What can hang from each mark:
B: W
U: A W
P: N X
N: P W
K: N X
X: A K P
W: B N

Every row comes from one small tree of marks. Brackets hold a mark, then the marks that hang from it, in alphabetical order. Every link used is in the known rows. Which tree was each row made from?
Known rows:
[X A K [P [N [W B]]]]: [  5.4 -32.8  36.4   5.7 -48.5 -41.6 -26.3  55.6   7.2  -6.8  36.2 -14.5
 -18.4   9.3   7.6  -9.0  15.8  63.5 -30.4  29.7  -4.5 -41.6]
[W B [N [P X]]]: [  2.7 -12.4   3.8   1.8 -22.4   3.0  29.8  16.3  21.3  -9.9  54.5  -2.4
  -8.5 -10.2 -10.6  -4.1  -8.0  26.4  -2.2   6.9   6.9 -17.3]
[U [W N]]: [  2.5   1.1  -7.4   2.6   5.3  -0.6  20.0  -3.1  -5.5 -15.2   7.4   0.5
   2.6  14.9  -2.5   3.5   3.6   2.7  -7.3   1.8   8.8 -19.8]
[K X]: [-2.0 -7.1 10.4  8.0 -4.6 -1.9 -5.8  3.2  4.0 -3.8  9.4 -8.2 -7.3 -4.0
  1.7 -2.6  8.6  9.7  7.1  5.9  0.6 -3.1]
[P [N W] X]: [  2.5 -28.7  17.8  16.7 -18.7  -2.0  11.6  28.6  -1.4   0.3  23.5  -4.3
   1.6  -9.3   3.3 -16.6  10.0  26.5   0.3  29.6   7.9  -9.1]
[P [N [W B]] X]: [  1.5 -21.2  21.4  14.8 -24.4  -8.2  20.6  31.6  13.2  -2.9  27.7  -2.5
  -5.4 -13.4  -4.0 -10.9   8.1  38.4  -7.2  20.2   6.3  -7.2]
[X A [K [N P [W B]]]]: [  2.4 -33.4  28.4  -6.4 -27.5 -51.0 -40.5  50.0   7.5  -5.3  43.0 -14.7
 -14.3  -5.7   2.6  -7.6  12.5  58.2 -25.8  14.7  -1.7 -33.9]
[P [N [W B]] [X A]]: [  1.9 -33.2  33.1  15.2 -35.1 -27.7   9.8  45.3  10.4   2.5  40.9  -9.1
 -14.3 -18.0  -3.3 -12.4  14.6  50.7  -6.8  29.2   5.7 -16.1]
[U A [W N]]: [  3.5   6.3  -5.2   1.3   2.3 -13.5  23.8  -4.4  -2.7 -13.5  23.2   5.1
  -0.2  16.2  -5.3   2.0   6.1   1.1 -20.0   0.3  10.3 -26.8]
[W B [N P]]: [  3.5  -3.5   1.4  -7.4 -11.5  -1.2  20.0   8.2  11.8 -13.1  42.0   0.6
  -3.5   2.2  -9.1   2.2  -9.1  22.0 -15.2  -1.7   4.5 -14.4]
[P N X]: [  0.9 -14.6  17.9  18.0 -24.7   4.5  28.2  10.3  11.2  -0.5  25.3  -1.6
  -1.0 -12.1  -4.3 -11.4   6.7   9.7   8.4  22.7   5.1   6.2]
[W B [N [P [X K]]]]: [  2.4 -16.5  13.9   3.1 -29.4  -9.0  10.8  22.3  31.7 -11.0  57.8  -6.6
 -14.3  -6.8  -3.8  -4.2  -3.6  35.6  -6.0  12.0   1.8 -34.6]
[K [X A [P [N [W B]]]]]: [  3.7 -35.4  35.8  11.3 -46.5 -32.9 -12.5  52.1   0.4 -10.0  38.7 -19.0
 -19.1   2.9   3.0 -11.3  20.1  63.7 -19.6  31.3   1.5 -28.2]
[B [W [N [P [X K]]]]]: [  3.5 -30.2   9.7   7.2 -21.2  -2.7   2.5  20.5  15.4  -4.9  30.8 -11.3
  -4.6  -1.2   2.9  -4.0   1.8  49.2   6.6  26.2   1.5 -27.6]
[P [N [W B]] [X A K]]: [  1.5 -38.8  44.0  17.4 -42.5 -38.5 -11.3  49.9  21.0   2.2  44.0 -12.7
 -20.7 -14.5   3.4 -13.2  18.7  60.0  -9.8  33.9   0.2 -33.4]
[K [X A [P [N W]]]]: [  4.9 -43.0  33.6  13.5 -40.7 -26.6 -21.3  48.6 -12.8  -7.0  34.6 -20.6
 -11.7   7.7  10.2 -16.6  21.4  52.2 -11.9  41.0   3.6 -30.6]
[U A [W B [N [P X]]]]: [  3.8  -5.1  -2.4   1.6 -23.4  -8.6  36.2  17.9  19.7 -17.0  61.7   4.1
  -9.3  -2.0 -14.9  -3.9   0.8  22.6 -16.4  -0.9  11.1 -34.2]
[B [W [N [P X]]]]: [  3.8 -25.9  -0.9   5.0 -14.7   8.1  22.4  15.1   5.0  -4.4  26.5  -7.0
   1.5  -4.8  -3.9  -3.9  -2.9  40.3  10.5  21.0   6.8 -11.5]
[P [N W]]: [  3.3 -19.8  15.8   7.9  -7.8  -5.7   1.1  19.8 -10.4  -3.2  11.8  -1.0
   6.1   3.3   4.7 -10.6   8.5  22.4 -12.5  19.6   5.9  -7.3]
[B W]: [  0.1  -5.5  -2.9   1.2   3.0  -0.4   2.5   0.9  -1.5   2.6 -23.7  -2.7
   3.3   1.0  -0.2   5.1   3.6  26.4   4.4   4.9  -2.1   6.2]
[U A]: [  0.8   5.8   1.8  -1.2  -3.2 -13.4   4.5   0.6   2.9   1.4  16.5   4.9
  -2.7   1.7  -2.8  -0.3   2.1  -0.6 -13.5  -1.8   1.9  -5.8]
[N W]: [  1.5 -13.5   0.8  -1.0   7.2  -6.3 -17.1  18.4 -11.4   0.5  -1.2  -2.3
   3.2   3.9   7.5  -5.8   2.6  17.2  -8.2   7.2   3.1 -13.9]
[B [W N]]: [ 2.3 -5.7 -1.4  2.8  5.6 -3.7 19.7 -4.3 -3.1 -3.9 -7.0 -4.4  4.0  9.3
 -1.3  7.6  1.4 31.3 -2.6 13.8  4.1 -0.6]

Which tree is each row?
[  5.9 -28.6  25.5   3.0 -42.3 -30.5  -6.7  50.0  -3.5  -6.4  30.6 -10.7
 -12.0   6.3   0.9  -8.5  11.3  54.0 -27.1  25.3   1.4 -24.8] -> [X A [P [N [W B]]]]
[  1.4 -29.0  26.4   3.4 -33.7 -49.6 -25.4  50.2  -3.7 -10.9  29.6 -25.3
 -20.0   1.0   1.9  -6.0  19.5  59.4 -21.4  22.7   1.6 -22.5] -> [K [N [W B]] [X A P]]
[  3.2 -24.4  15.4   2.1 -33.7 -16.7  16.5  29.5  18.7  -3.4  67.0  -9.4
 -17.0 -14.3 -10.5  -5.8  -1.9  38.4  -1.2  17.0   6.2 -24.7] -> [W B [N [P [X A]]]]
[  1.9 -43.0  24.5   2.4 -18.7 -35.8 -35.2  44.2 -13.6  -5.3  42.2 -21.5
  -8.4  -7.9   4.9 -16.2  18.2  45.9  -8.1  25.3   5.9 -20.9] -> [K [N P W] [X A]]
[ -0.9 -32.4  34.4   9.2 -30.0 -55.7 -23.9  48.7  17.2   1.3  34.2 -19.2
 -21.7 -16.5   2.1  -7.6  18.5  56.4 -11.9  25.0   0.5 -27.5] -> [P [X A [K [N [W B]]]]]
[  2.9 -16.7  -1.3 -10.1  -8.0  -4.9 -13.6  32.0   1.9  -6.0  25.4   0.3
  -1.3  -2.7  -0.9  -6.3  -3.6  35.5 -18.0  -3.5   1.8 -21.7] -> [N P [W B]]
[  4.0 -41.8  19.9   7.7 -32.2 -22.0  -9.2  32.8  13.5   1.2  42.8 -17.6
 -13.5  -6.0   3.3  -6.3   8.2  61.1   8.2  35.6   0.6 -35.9] -> [B [W [N [P [X A K]]]]]
[  2.1 -37.5  20.0   0.3 -31.7 -36.6 -11.2  54.1   6.4  -1.6  50.0 -14.5
 -12.4 -21.3  -5.9 -13.5   9.3  52.5  -9.2  19.9   5.9 -17.7] -> [K [N [P [X A]] [W B]]]
[  5.8  -3.4  -9.0  -5.0  -6.5  -5.5  17.2   6.1  -3.4 -16.9  46.3   5.7
   2.1  14.7  -6.4  -3.7   1.2   6.5 -21.6  -1.4  10.8 -33.8] -> [U A [W [N P]]]
[  0.4 -40.1  31.7  11.4 -23.6 -49.7 -34.7  45.6   3.5   4.2  29.0 -21.0
 -14.7 -11.5   9.4 -12.7  19.6  43.5  -3.8  33.9   2.2 -28.1] -> [P [X A [K [N W]]]]
[  2.2 -10.7  19.3   6.0 -13.2 -12.1  10.6  23.7   4.2  -6.0  16.3   0.9
  -0.7  -1.7  -2.0  -5.5   7.4  35.5 -20.9  10.7   3.9  -6.3] -> [P [N [W B]]]
[  1.3 -31.4  41.3  20.4 -42.3 -26.2  -2.2  29.1  19.0   4.9  40.6 -12.3
 -16.3 -12.9   2.8 -13.2  17.4  30.4   7.1  36.1  -1.1 -20.6] -> [P N [X A K]]
[  5.1 -20.9  24.6   4.7 -37.9 -22.2 -14.0  42.4  10.3 -12.8  23.1  -8.0
  -9.6  12.9   7.0  -7.1   9.2  51.8 -32.2  20.5  -3.3 -34.1] -> [X K [P [N [W B]]]]
[  4.8 -17.2  -4.2  -3.7  -3.0   4.7  13.5   6.0  -3.1  -7.5  12.8  -3.5
   6.4   7.5  -2.2   1.5  -3.8  36.7  -3.9  11.4   4.4  -9.1] -> [B [W [N P]]]
[  2.9 -29.8  25.7   3.8 -40.3 -28.1  -3.3  35.8  28.7  -4.7  71.1 -12.8
 -23.6 -10.4  -3.3  -6.0   2.4  47.5  -4.0  21.3   0.8 -42.3] -> [W B [N [P [X A K]]]]
[  1.3 -23.6  17.5   6.0 -32.8 -19.9 -24.2  29.1  -3.8  -3.7  22.5 -19.9
 -18.4   4.6   5.6  -5.5  12.9  27.7   0.5  20.1  -2.2 -22.0] -> [K [X A P]]
[ -1.3 -26.1  32.9  12.5 -30.5 -42.6 -16.7  26.9  15.0   4.2  31.8 -18.4
 -17.2 -14.4   1.8  -7.5  16.8  26.1   4.0  27.5  -0.7 -15.4] -> [P [X A [K N]]]
[  1.5 -26.8  29.9  18.5 -36.0 -14.9  16.3  23.2   8.0   5.4  37.7  -8.5
 -10.0 -16.5  -4.0 -12.4  13.4  20.4  10.2  31.6   4.5  -3.9] -> [P N [X A]]
[  2.0 -31.5   9.5   3.0 -30.7  -7.5  -9.0  31.9   5.6   4.9  45.7  -9.4
 -10.6 -18.3  -2.4 -13.7   2.4  21.1  14.1  17.9   2.3 -18.5] -> [N [P [X A]]]
[  3.2 -29.9  12.7  -4.5 -10.5 -24.9 -38.2  33.9  -4.2  -7.7  27.1  -9.8
   1.9   3.7   9.0 -11.6   8.1  33.6 -19.6  14.3   1.1 -28.3] -> [X [K [N P W]]]
[  2.1 -24.7  12.1   5.1 -17.3 -24.1 -24.1  34.4 -14.8 -14.1  11.7 -20.1
  -4.0   9.7   8.7  -9.7  14.6  34.7 -15.4  22.5   4.4 -14.6] -> [K [N W] [X P]]
[  3.7  -1.3  -7.0  -5.7  -9.5   0.9  22.2  10.7   7.3 -22.2  34.3   2.6
  -1.8   8.5 -10.9   2.9  -2.4  20.4 -15.9  -8.7   7.2 -27.4] -> [U [W B [N P]]]
[  4.7   4.5  -6.3  -7.6 -12.4 -12.2  27.2   9.9  10.6 -20.8  49.3   7.6
  -4.5   9.7 -13.5   1.4  -0.1  19.0 -30.1 -10.5   8.8 -33.6] -> [U A [W B [N P]]]
[  2.4 -37.2  23.6   5.7 -28.3 -42.9 -35.7  48.0 -17.4  -7.4  23.3 -26.7
 -13.3   5.7   9.0 -11.2  20.7  46.8 -13.8  31.3   3.7 -23.8] -> [K [N W] [X A P]]
[  4.4 -15.1  21.9   8.3 -39.0  -9.8  -6.9  20.4   7.3  -9.8  19.6  -7.0
  -5.2  15.0   6.9  -6.9   7.9  22.1 -15.9  23.1  -4.5 -20.7] -> [X K [P N]]
